Each row was made from one small tree. The marks that hang from a mark follow it in brackets, in the order of their numbers. Every link used is in the known rows. Write each row's tree.
Known rows:
k_914(k_263 k_408 k_956(k_359)): [-1.98  1.82 -0.62 -1.27  0.00  3.09  1.01  0.67 -0.86  1.69  1.10 -2.48
  0.57  0.79 -0.28  1.82 -3.18  0.91 -2.99]
k_37(k_914(k_173 k_263 k_710)): [-3.12  2.64 -0.06 -1.01  1.15  1.38  0.52  1.26 -1.00  3.46  3.17 -1.86
 -0.97  1.15  0.79  0.87 -2.55  1.39 -0.46]
k_564(k_37(k_914(k_173))): [-1.94  1.46 -0.01 -0.97  1.96  0.59  0.53  2.38 -0.26  3.20  3.23 -1.75
  0.24 -1.50  0.25  0.87 -0.82  0.97  1.00]
k_359(k_6): [-0.74 -0.18  0.13 -0.32  0.76  0.58 -0.07  0.75 -0.30  2.36  1.80 -1.84
 -0.91 -1.32 -0.88  1.41 -0.31  1.50 -0.49]
k_408(k_564(k_37(k_914(k_710 k_956)))): [-1.70  2.77 -0.81 -1.04  1.93  0.34 -2.29  3.81 -2.04  2.33  1.63 -1.64
 -2.73 -1.23  0.39  1.40 -1.59  1.15 -1.51]
k_956(k_359(k_6)): [ 0.06  0.15 -0.13  0.01  0.80  1.60  0.92  0.21 -0.23  3.20  1.69 -1.38
 -0.18 -1.25 -0.88  1.06 -0.46  1.68 -0.54]
k_564(k_37(k_914(k_263))): [-1.46  2.23  0.24 -1.07  0.80  0.12 -0.17  2.42 -0.58  3.11  2.52 -1.70
 -0.33 -2.18 -0.60  0.67 -0.69  1.56 -0.30]
k_914(k_37 k_263 k_287(k_359) k_408 k_710 k_956): [-3.50  3.24 -1.86 -0.99 -0.53  2.79  0.88  1.38 -3.02  0.20  2.87 -3.58
 -1.91  3.08  2.66  2.91 -5.59  2.43 -2.00]
k_408(k_564(k_37(k_914(k_173 k_263 k_710 k_956)))): [-3.91  3.98 -0.89 -1.12  0.90  1.13 -0.32  3.28 -2.20  2.96  2.77 -2.54
 -2.91  0.08  1.08  1.58 -3.13  1.30 -0.65]
k_408(k_564(k_37(k_914(k_173 k_263 k_287 k_956)))): [-4.10  3.87 -0.18 -1.25  0.01  1.33  0.81  2.89 -2.15  2.93  2.52 -2.44
 -3.47 -0.64  1.58  0.65 -3.44  1.40 -0.08]
k_914(k_37(k_564) k_173 k_263 k_287 k_408 k_956): [-5.75  2.95 -0.62 -1.89 -0.60  2.79  1.65  0.50 -2.62  1.62  2.62 -3.87
 -1.20  3.41  2.10  2.02 -5.05  0.91  0.23]
k_37(k_564 k_914(k_173 k_287 k_710 k_956)): [-3.93  2.55  0.46 -1.43  1.69  1.41 -0.62  1.47 -2.32  2.90  2.42 -2.25
 -2.70  1.91  2.13 -0.06 -3.33  0.85 -0.50]
k_408(k_564(k_37(k_914(k_173)))): [-1.76  2.61 -0.76 -1.04  1.93  0.98 -0.36  3.24 -1.25  3.61  2.35 -1.55
 -0.99 -1.60  0.59  0.94 -0.44  0.15  0.73]
k_408(k_564(k_37(k_914))): [-0.42  2.38 -0.61 -1.08  1.83  0.37 -1.57  3.50 -1.33  3.36  1.35 -1.11
 -1.20 -2.63 -0.20  0.71  0.36  0.21 -0.38]
k_173(k_914(k_263 k_710 k_956(k_359(k_6)))): [-1.76  2.43  0.28 -0.56  0.75  1.26  0.55  0.50 -1.40  3.21  1.87 -1.63
 -2.96 -0.64 -0.83  1.31 -3.15  2.48 -3.28]
k_173(k_914(k_37)): [-1.64  0.59 -0.13 -0.99  1.73  0.50 -0.30  0.93 -0.48  2.60  2.07 -0.76
  0.32 -0.78 -0.17  1.27 -0.74  0.16 -1.62]
k_37(k_914(k_173 k_287 k_710 k_956)): [-3.79  1.91  0.49 -1.04  1.52  1.32  0.18  1.49 -1.40  2.12  3.01 -1.97
 -2.72  1.62  1.76  0.58 -4.00  1.81 -0.83]
k_37(k_564 k_914(k_287 k_710 k_956)): [-2.60  2.26  0.63 -1.51  1.59  0.71 -1.96  1.73 -2.38  2.37  1.46 -1.68
 -2.92  0.91  1.36 -0.18 -2.61  0.98 -1.61]
k_564(k_37(k_914(k_173 k_956(k_359)))): [-2.12  1.52 -0.02 -0.81  1.71  1.56  1.20  1.86 -0.23  3.19  2.76 -1.86
  0.31 -1.39  0.41  0.96 -1.72  1.19 -0.26]
k_37(k_564 k_914(k_173 k_408 k_956(k_359))): [-2.40  2.49 -0.03 -2.17  2.41  3.03  0.17  0.71 -1.64  3.57  1.31 -2.51
  0.36  0.84  0.54  0.88 -2.36 -0.50 -1.68]

Which tree is each row?
[-3.86  2.76 -0.23 -1.52  1.01  0.55 -1.04  0.84 -2.32  2.54  1.86 -2.04
 -1.71  1.00  0.60  1.32 -2.63  0.38 -2.73] : k_173(k_914(k_37(k_564) k_263 k_710 k_956))
[-2.11  0.99  0.80 -1.13  1.29  0.71 -0.23  1.20 -0.97  1.62  1.47 -0.91
 -2.13 -0.71  0.32  0.06 -2.29  0.53 -3.11] : k_173(k_914(k_287 k_956))
[-1.25  2.66  0.09 -1.64  1.43  0.91 -0.26  2.86 -1.52  1.99  2.37 -1.93
 -1.21 -0.75  0.27  1.08 -2.74  2.18  0.56] : k_564(k_37(k_914(k_287 k_408)))
[-4.52  2.62 -1.14 -0.80  0.13  1.86  0.93  0.69 -1.97  2.89  3.26 -2.75
 -0.16  3.12  1.90  1.71 -2.59  0.69  1.06] : k_914(k_37(k_564) k_173 k_263 k_710)
[-1.17  1.73  0.45 -0.91  1.19  0.04 -0.24  2.71 -0.95  2.56  2.56 -1.27
 -1.28 -1.71  0.49  0.08 -1.41  2.09  0.76] : k_564(k_37(k_914(k_287)))
[-3.93  3.46 -2.13 -0.91  0.69  3.10  0.88  2.09 -3.08  1.61  2.86 -2.61
 -2.27  4.32  2.84  2.62 -4.82  1.41  1.29] : k_914(k_37 k_173 k_287 k_408(k_564) k_710)
[-2.97  0.25 -0.42 -1.25  0.85  0.97 -1.10  0.82 -1.26  1.83  1.38 -2.32
  0.27  0.32  0.74  1.47 -0.93 -0.46 -1.24] : k_914(k_37(k_564) k_956)
[-0.78  2.62 -1.75 -1.10  1.13  1.75 -0.77  3.41 -1.84  1.63  1.25 -2.13
 -0.51 -0.56 -0.01  2.18 -0.97  0.36 -0.08] : k_914(k_408(k_564(k_37)))
[-3.97  2.50 -1.71 -1.32  1.47  3.51  0.95  0.69 -2.35  2.16  2.48 -3.17
  0.23  3.96  1.82  2.67 -4.06  0.72 -0.09] : k_914(k_37(k_564) k_173 k_408 k_710 k_956(k_359))
[-1.58  2.46  0.17 -1.95  1.18  1.52 -0.48  1.28 -1.02  2.89  1.47 -2.06
 -0.17 -0.36 -0.77  1.26 -2.03  0.83 -1.95] : k_37(k_914(k_263 k_408))
[-1.71  0.87  0.79 -1.87  2.06  0.52 -2.15  1.22 -1.18  3.01  0.65 -1.72
 -0.63 -1.43 -0.03  0.09 -0.13 -0.78 -2.58] : k_37(k_564 k_914(k_956))
[-2.27  4.02 -0.16 -1.48  0.71  1.75  0.35  1.54 -2.32  1.94  2.23 -1.67
 -2.58  1.96  0.54  1.01 -4.47  1.93 -2.07] : k_173(k_914(k_263 k_287 k_408 k_710))
[-2.34  2.98 -0.77 -1.39  2.41  1.46 -0.03  2.98 -1.47  2.60  3.56 -2.57
 -0.53  1.04  0.51  2.19 -3.18  2.09  1.03] : k_564(k_37(k_914(k_173 k_408 k_710)))
[-1.51  3.00 -1.02 -1.80  1.98  1.14 -1.45  3.39 -2.06  1.65  0.83 -1.86
 -1.97 -1.55 -0.69  1.98 -1.93 -0.11 -2.82] : k_173(k_914(k_408(k_564(k_37)) k_956))
[-4.26  4.31 -1.97 -1.19  0.23  2.60  0.39  3.30 -2.65  1.45  2.57 -3.52
 -2.31  2.14  1.17  3.00 -4.48  1.44 -0.43] : k_914(k_173 k_263 k_408(k_564(k_37)) k_710 k_956)
[-2.08  2.84  0.47 -0.99 -0.06  1.27  1.25  1.89 -1.24  2.76  2.29 -1.70
 -1.57 -1.38  0.55  0.20 -3.18  2.61 -0.94] : k_564(k_37(k_914(k_263 k_287 k_956(k_359))))
[-4.15  3.63 -0.43 -1.69  1.18  1.56  0.29  2.65 -1.76  2.12  3.45 -3.42
 -1.57  1.14  0.39  2.53 -4.76  2.45 -0.44] : k_564(k_37(k_914(k_173 k_263 k_408 k_710 k_956)))
[-2.71  3.14 -0.53 -1.97  2.58  3.03 -0.22  1.13 -2.33  3.33  1.73 -2.57
 -0.68  2.25  1.05  1.26 -3.38  0.37 -1.49] : k_37(k_564 k_914(k_173 k_408 k_710 k_956(k_359)))
[-2.49  2.23 -1.44 -1.56  0.63  2.56 -0.19  1.09 -3.14  0.93  1.58 -3.38
 -0.81  1.74  2.53  1.99 -3.07  0.25 -1.69] : k_914(k_37(k_564) k_287(k_359) k_408 k_956)
[-3.41  3.34  0.32 -1.83  0.54  2.37  1.59  1.04 -1.61  2.92  2.71 -2.55
 -1.38  1.50  0.96  0.85 -4.11  1.58 -0.11] : k_37(k_914(k_173 k_263 k_287 k_408))
